Each row was made from one walk, in order. Every step used is in the known rows, and no mark comes twice. Write each row's walk.
In the rows, zero is written as 128.
Known rows
p -> v: [ 91 122 135 150 197 157 148 119 171 128 138 138 117 136 124  86 131 127
 140  92 125 139 107 142 177  99 118 147 137 138 124  89 107 111  96 136
 130 160 151 153 159 130]
q -> s -> b: [126 100 145 105 168 162 134 150 129 131 134 135 145 134 109 114 129 139
 165  84 155 136 141 121 164  93 136 147 142 132 151 108  73  82 132 148
 118 172 141  98 139  75]
d -> l -> h: [ 80 146 162 119 215 167 195 125 154 163 160  98 118 137 151  86 145 151
 155  96 165 141 100 170 190 104 145 132 116 166 166  88  98  94 115 130
  99 156 110 148 117 100]
l -> h -> z -> b -> t: [119 138 166 143 212 146 154 148 136 135 151 135 143 148 144 122 120 153
 170  95 130 129 102 156 146 150 117 136 129 123 145  89  72  86  85 139
  91 184 126 123 133 122]
u -> n: [101 111 136 114 185 163 161 129 149 145 135 151 150 121 111 110  80 145
 146  99 156 136 130 134 163  92 112 144 114 128 125  95 140 112  98 123
 129 144 116 154 137  98]
p -> g -> t: [ 84 122 172 100 226 163 160 152 169 125 135 140 159 160 125  89 171 164
 150 113 135 131 138 131 181 119 114 158 123 148 120  86  86 101  99 140
  93 165 157 161 136  89]
n -> u -> h -> l -> d -> z -> b -> t: [ 98 111 164 170 185 146 130 134 147 191 137 140 137 113  93 117  69 154
 155 100 160 125 135 152 124 119 138 164 121 203 134  78 100  88  59 113
  60 158  92 151 133  96]
l -> h -> u -> n -> z -> b -> t: [ 91 141 161 130 191 163 152 148 130 159 135 161 167 136 144 120  79 140
 182  88 145 132  95 160 136 120 118 142 123 135 141  97  88  84  43 129
  80 191 133 120 134 122]
s -> b -> z -> n -> u -> h -> l: [ 92  96 157 191 220 172 107 141 135 173 129 155 123 108  98 141  73 141
 175  85 181 135 133 160 151  83 138 153 139 148 137 104  87  76 101 137
 105 160 145 124 120  86]
b -> z -> n -> u -> h -> l: [ 87 119 146 196 214 165 134 148 154 166 140 152 141  99 114 118  63 134
 149  90 165 136 116 168 170  91 127 168 116 144 129  80 103  97  86 123
  89 175 111 127 124  76]
g -> t -> b -> z -> d: [ 93 124 154 174 206 151 162 197 152 155 115 164 130 119 120 109 116 126
 148 114 156 135 134 159 175 148 127 144 138 113 138 107 112 118 127 146
  78 204 162 149 140  93]
q -> s -> b -> t -> v: [116 122 136 104 167 135 128 135 129 142 129 153 145 129 138 133 121 136
 166  78 157 142 147 114 153 108 149 141 140 139 141 123  67  71 132 144
 110 172 149  88 144  81]
n -> u -> h -> z: [104 108 180 136 180 140 127 134 140 146 135 142 144 112 101 118  63 156
 147  94 167 145 126 111 135 120 110 159 136 189 134  69 140 105  44 115
  92 149 108 168 125 103]
z -> b -> s: [ 91 124 110 163 179 160 129 163 165 134 152 142 159 118 118 119 154 112
 146  87 150 133 136 167 167 131 108 134 133 111 150  98  72 123 147 137
  94 144 116 121 135  97]
u -> h -> l: [ 84 105 171 180 183 166 172 122 133 134 134 124 132 100 102 115  92 195
 158  98 141 137 137 141 181  87 116 149 141 184 126  86 106 103 124 132
 116 145  88 173 116  90]
s -> f: [114 113 152 129 206 163 156 104 136 132 146 130 128 138 124  92 146 141
 169  77 150 149 136 121 175  94 118 153 131 148 151 112 105 114 118 165
  99 121 172 137 137 102]
f -> s -> b -> z: [130  91 163 116 174 165 125 157 155 139 106 153 145 130 142 143  95 128
 149  81 187 135 129 120 142 127 112 150 144 133 157 122 102 143 135 136
 109 149 159 123 135 115]
b -> z -> d: [ 97 132 133 165 195 161 150 154 164 154 142 147 126 127 128 114 118 130
 144  96 176 133 102 158 184 122 130 162 104 108 144  83  90 115 106 129
  80 156 133 126 144  77]
n -> z -> b: [ 88 139 160 149 178 145 137 160 168 155 139 136 158 126 108 105 103 118
 165 110 148 147 128 164 148 140 125 163 131 108 157  71 114 134 112 133
 143 137 140 145 139 122]
z -> n -> u -> h: [ 61 106 147 171 192 182 133 153 150 146 150 139 153  97  80 104  72 127
 131  96 165 156 118 147 153  91 112 152 132 158 129  75 121  93  61 117
  79 198 121 132 114  83]
b -> s -> q: [ 94 111 123 115 196 148 142 120 160 130 169 124 152 120 148 138 156 129
 159  72 154 155 123 127 166 105 124 139 120 166 176 131  81 139 142 129
  69 127 112 135 136  97]
p -> c: [ 79 118 137 129 198 157 152 109 162 127 135 142 132 157 117  89 136 141
 145 101 138 125 107 128 195  96 122 131 127 163 119  75  87 141 108 150
 128 155 137 140 151 110]
c -> p: [ 91 112 140 137 184 197 181 144 173 113 128 139 138 141 117 111 106 142
 145 120 137 137 101 157 173  91 148 132 124 143 157  64 123 113 127 142
 109 144 147 127 138 140]
n -> z -> d -> l: [ 55 154 159 139 190 148 151 158 177 189 159 121 135 119 120  81 106 135
 134 114 168 147 106 165 181 149 133 179 106 134 163  63 117 139  90 115
 111 159 116 158 136 101]
b -> t -> v: [ 84 147 137 134 182 116 158 104 149 141 128 151 139 126 166 132 111 134
 149  85 155 155 135 126 151 129 142 129 126 160 130 109  92  96 122 129
  97 152 147 137 142 117]
d -> l -> h -> z -> n: [ 74 142 153 130 239 163 176 135 155 171 172 109 123 132 150  81 125 157
 141 101 147 131  98 172 193 126 126 145 115 147 156  83  99  94 100 126
 112 191 110 147 115 111]
g -> p -> v: [ 90 123 161 131 190 175 165 159 172 135 123 110 107 133 100  96 117 130
 157  91 116 123  96 142 192 103 137 155 159 117 102  74 109 108  88 130
  92 168 166 162 136 140]
q -> s -> b -> t: [125 111 135 108 168 148 120 150 119 132 134 143 141 132 130 131 117 143
 162  78 157 137 146 119 159 107 139 149 136 136 144 116  60  82 122 139
  86 172 131  85 145  71]
f -> s -> b -> t: [117  92 161 111 166 156 120 152 140 133 110 151 147 128 147 143  90 140
 140  80 175 142 140 112 131 140 106 142 148 151 151 126  90 139 121 128
  79 164 150 119 134 119]
t -> b -> s -> f: [ 95 109 135 166 185 143 143 152 148 145 144 158 147 129 138 119 150 114
 164  76 163 150 155 123 167 125 133 115 140 122 145 113  91 135 163 164
 109 153 135 129 138 115]
h -> l -> d -> z -> n: [103  96 151 170 220 163 177 119 167 194 152 120 134 140  96  75 111 151
 151 109 124 110 122 164 160 115 136 168 107 175 137  88  64  92 131 134
 106 206 102 156 141 114]
z -> n -> u -> h -> l: [ 59 103 158 192 199 178 140 150 148 160 146 135 157  91  82  91  65 141
 136 101 144 148 120 161 159  87 110 157 134 169 127  71 106  86  71 121
  83 207 109 135 113  83]
l -> d: [114 101 151 119 184 175 173 114 159 164 142 133 126 160 100 114 141 131
 159  92 160 140 117 112 153 120 146 162 112 167 145  94  86  95 110 137
  68 164 136 147 143 116]
h -> l -> d -> z: [121  98 162 154 209 150 184 107 165 190 143 117 128 151 103  81 118 159
 160 107 128 109 124 152 155 119 141 165 109 189 144  89  68  98 134 137
 107 178 100 169 148 118]
d -> z: [117 118 139 119 195 136 167 128 167 138 150 113 134 144 115  90 114 132
 141 106 171 124 127 143 147 117 127 137 113 156 145  94 109 137 126 121
 143 152 111 173 141 112]
g -> t: [110 120 162 121 207 154 170 158 148 117 125 131 137 124 111 100 123 139
 144 102 135 137 134 143 167 128 105 156 140 161 142 117 113 116 113 137
  70 182 149 165 136  95]
q -> s -> f: [134 116 140 101 178 161 154 134 133 126 148 130 148 133 124  88 142 143
 164  75 136 140 138 111 188  91 123 166 128 133 149 108  85 101 124 162
 101 155 144  93 146  66]

Write each row's walk
[ 84 133 175 124 190 177 169 151 141 163 143 150 165 138 125  97  87 143
 170  95 148 135  73 150 145 116 117 148 117 142 145  89  93  86  33 131
  82 212 133 131 133 112]
l -> h -> u -> n -> z -> d
[ 77 129 140 139 214 142 146 142 160 178 160 128 124 126 134  75 117 166
 118 115 143 122 109 150 193 163 100 167 116 131 150  66 105 116  93 118
 112 179 120 165 133 108]
h -> z -> d -> l
[ 97 129 156 106 183 146 150 140 163 159 137 154 159 120 111 116  51 136
 154 103 159 142 127 133 150 112 120 166 107 123 131  88 157 134  85 117
 147 134 110 163 142 111]
u -> n -> z
[106 111 167 121 192 180 140 170 161 171 127 139 131 128 148 127 112 138
 143  88 193 132 103 148 159 134 122 150 131 132 170 117  91 127 116 132
  84 174 149 111 126  99]
f -> s -> b -> z -> d -> l -> h
[ 91 105 188 168 179 153 148 129 139 158 127 129 147 103  94 104  68 162
 155  97 153 144 128 141 145  91 121 154 137 207 137  69 117  92  66 122
  82 155  95 160 123  88]
n -> u -> h -> l
[101 119 167 116 195 179 180 131 128 141 133 147 160 145 134 104  98 148
 177  86 145 132  86 141 149  91 114 128 125 156 140 101  93  74  55 136
  87 198 134 132 127 116]
l -> h -> u -> n
[101 105 150 124 185 174 127 165 164 171 120 146 131 119 146 124 103 136
 131  91 194 130 120 141 166 137 115 158 133 129 166 113 101 141 129 126
  96 159 154 120 129 101]
f -> s -> b -> z -> d -> l
[ 72 138 148 112 214 173 184 123 141 179 149 127 136 131 157  84 113 157
 157  93 159 127  97 167 187  96 128 136 117 168 155  93 108  85  78 123
  98 172 119 147 119 109]
d -> l -> h -> u -> n
[ 76 141 165 127 237 157 165 139 157 185 168 113 132 129 144  77 109 145
 141 100 152 134  94 171 175 124 129 149 115 161 160  74 107  87  70 120
  97 196 110 143 115 108]
d -> l -> h -> z -> n -> u
[ 49 139 147 148 202 184 177 151 151 185 159 118 129 127 135  66 145 152
 136 107 158 132  79 180 195 123 123 144 115 151 164  77  74  84  73 125
  58 208 130 133 124  89]
z -> d -> l -> h -> u
[ 99  99 140 132 198 178 151 129 173 187 163 132 124 139  70 108  96 123
 140 101 182 129 118 126 131 116 146 168 102 181 131  92 107  99  73 115
  73 192 110 153 134 107]
l -> d -> z -> n -> u -> h
[120 104 150 145 205 159 123 128 139 148 122 150 115 141 122 147 116 129
 181  82 191 136 135 139 153  98 145 140 134 128 151 116  86  95 131 146
 119 124 168 131 136 103]
s -> b -> z
[ 54 157 172 136 196 158 158 158 165 192 156 125 143 127 134  77 106 138
 149 107 162 142  83 169 172 145 131 172 113 146 167  69  98 118  59 120
  90 188 124 148 133 111]
n -> z -> d -> l -> h -> u
[107 125 136 119 191 175 133 165 131 175 141 146 133 134 140 108 131 143
 169  81 169 120 105 152 184 102 145 157 127 127 162 107  51  64  97 143
  82 196 144  77 135  64]
q -> s -> b -> z -> d -> l -> h -> u
[109  95 169 164 202 163 185 108 152 180 133 123 135 144 106  88 125 162
 166 101 118 123 123 146 167 113 135 166 119 186 144  84  63  83 131 145
  85 179 113 156 142 114]
h -> l -> d
[ 81 112 141 201 194 150 142 175 155 174 123 170 149 122 124 113  86  99
 158 103 175 149 132 159 155 116 149 124 133  97 138  74 112 109 120 141
 124 196 148 119 131 109]
t -> b -> z -> n -> u
[109  96 137 160 217 152 162 113 170 201 161 120 139 137 116 101 143 149
 172 103 122 112 128 166 154 122 141 163 111 178 165 109  54 106 149 137
  91 160 105 150 146 116]
h -> l -> d -> z -> b -> s -> q
[106 102 126 126 207 175 165 126 177 180 165 126 126 155  86  97 123 116
 140 102 168 124 116 132 145 125 146 164  98 155 137  99  87 107 109 125
  91 199 123 149 142 116]
l -> d -> z -> n
[113 120 126 125 200 151 135 124 155 122 167 137 142 127 140 120 158 121
 152  54 159 142 137 117 176 114 112 152 120 153 149 131  76 138 137 155
  66 123 117 129 141  89]
b -> s -> f
[100 106 159 166 184 153 131 141 162 189 148 139 146 110  85 116  87 141
 151  92 165 123 132 150 129 119 131 161 121 202 139  85  96 100  78 118
  65 157  77 155 134  91]
n -> u -> h -> l -> d -> z -> b -> s
[ 86 119 141 144 221 182 127 141 136 199 134 161 115 131 130 127 104 144
 173  88 194 119 101 166 169 102 141 145 120 125 153 113  85  70  79 134
  90 164 164 120 130  93]
s -> b -> z -> d -> l -> h -> u -> n
[ 54 130 133 124 188 162 140 139 149 198 134 164 161 115 135  82  63 146
 142 105 156 125 107 151 174 123 103 170 115 144 143  78 129 113  46 111
 108 179 134 159 136 116]
h -> u -> n -> z -> d -> l
[108 120 122 145 194 146 153 146 169 150 149 122 140 136 105  87 125 123
 147 115 161 117 136 174 147 125 123 133 122 122 148  86 103 127 135 127
 152 148 128 156 140 114]
d -> z -> b
[ 99 102 171 169 185 157 143 133 155 192 137 134 140 115  77 104  78 150
 158 106 159 125 130 153 127 109 135 162 126 200 139  71 110  88  69 121
  84 158 100 160 129  98]
n -> u -> h -> l -> d -> z -> b
[ 73 121 168 144 190 149 126 142 150 180 149 136 133 101 106  99  72 163
 128 104 174 139 116 134 159 130 113 166 126 185 142  60 139 103  36 105
  79 160 102 166 120  90]
n -> u -> h -> z -> d -> l
[ 86 149 142 126 226 152 160 144 162 169 172 117 129 130 162  99 148 149
 147  92 151 122 107 177 188 143 124 139 118 143 165  91  85 105 119 129
 104 157  94 143 122 109]
d -> l -> h -> z -> b -> s
[108 123 183 138 224 159 158 150 148 145 160 128 154 142 119  96  97 136
 157  94 134 140  83 147 139 128 115 144 125 145 144  79  87  79  52 133
  90 225 124 127 124 116]
l -> h -> z -> n -> u
[ 91 110 175 141 168 158 141 135 142 142 131 134 144 109  92 117  76 143
 149  92 179 155 126 121 138  96 125 148 135 193 138  74 134 101  54 117
  75 143 111 156 122  88]
n -> u -> h
[ 77 147 128 148 215 174 160 149 157 194 147 154 126 122 153 104 101 143
 146  94 179 117  84 178 195 113 131 161  95 119 146  87 100  94  71 119
  74 171 125 125 134  79]
b -> z -> d -> l -> h -> u -> n
[ 77 146 123 159 210 162 155 148 169 182 150 136 111 119 146 101 124 136
 133 100 186 129 103 175 206 123 138 166  98 117 154  79  98 117 112 121
  85 145 124 133 137  73]
b -> z -> d -> l
[127 104 141 107 193 159 173 114 173 174 153 122 118 166  97 104 133 127
 151 100 173 122 121 118 139 128 152 161  99 172 144 100  92 112 113 128
  94 163 120 164 149 123]
l -> d -> z
[ 88 102 129 122 181 166 150 122 131 150 117 168 166 125 130  95  76 146
 155  92 146 124 119 129 161  96  94 145 131 152 130  94 117  97  66 125
 107 176 145 151 136 121]
h -> u -> n
[120 109 116 124 192 161 149 136 184 180 164 134 130 156  98 117 151 110
 148  94 170 114 128 140 140 145 144 158 101 148 147 105  73 118 129 130
  83 159 110 147 151 117]
l -> d -> z -> b -> s
[ 92  97 170 170 184 179 174 112 138 158 139 129 121 115  89 123 102 190
 163  97 147 133 132 128 174  96 132 162 129 197 126  91  95  92 117 134
  89 152  90 169 122  97]
u -> h -> l -> d
[ 85 116 145 116 178 152 140 131 141 163 120 169 174 126 129 100  55 139
 160  94 150 131 116 128 151 111 100 162 126 148 134  87 129 116  52 120
 123 167 140 158 140 130]
h -> u -> n -> z
[ 72 110 144 209 187 159 139 176 148 169 126 172 143 108 114 129  75 116
 156 101 185 153 137 151 160 108 147 125 138 107 128  75 125 109 115 136
 122 185 136 127 121 102]
t -> b -> z -> n -> u -> h
[ 99 130 179 112 192 170 173 138 137 151 136 148 165 144 134 106  82 143
 181  88 149 136  85 141 140 104 120 143 122 153 144  96 102  89  45 133
  99 192 130 138 132 124]
l -> h -> u -> n -> z
[117 125 105 139 205 143 132 142 172 149 168 130 141 131 118 101 148 114
 148  88 163 115 143 163 153 130 117 141 117 125 151 114  87 142 146 140
 123 129 119 143 145 104]
d -> z -> b -> s -> f
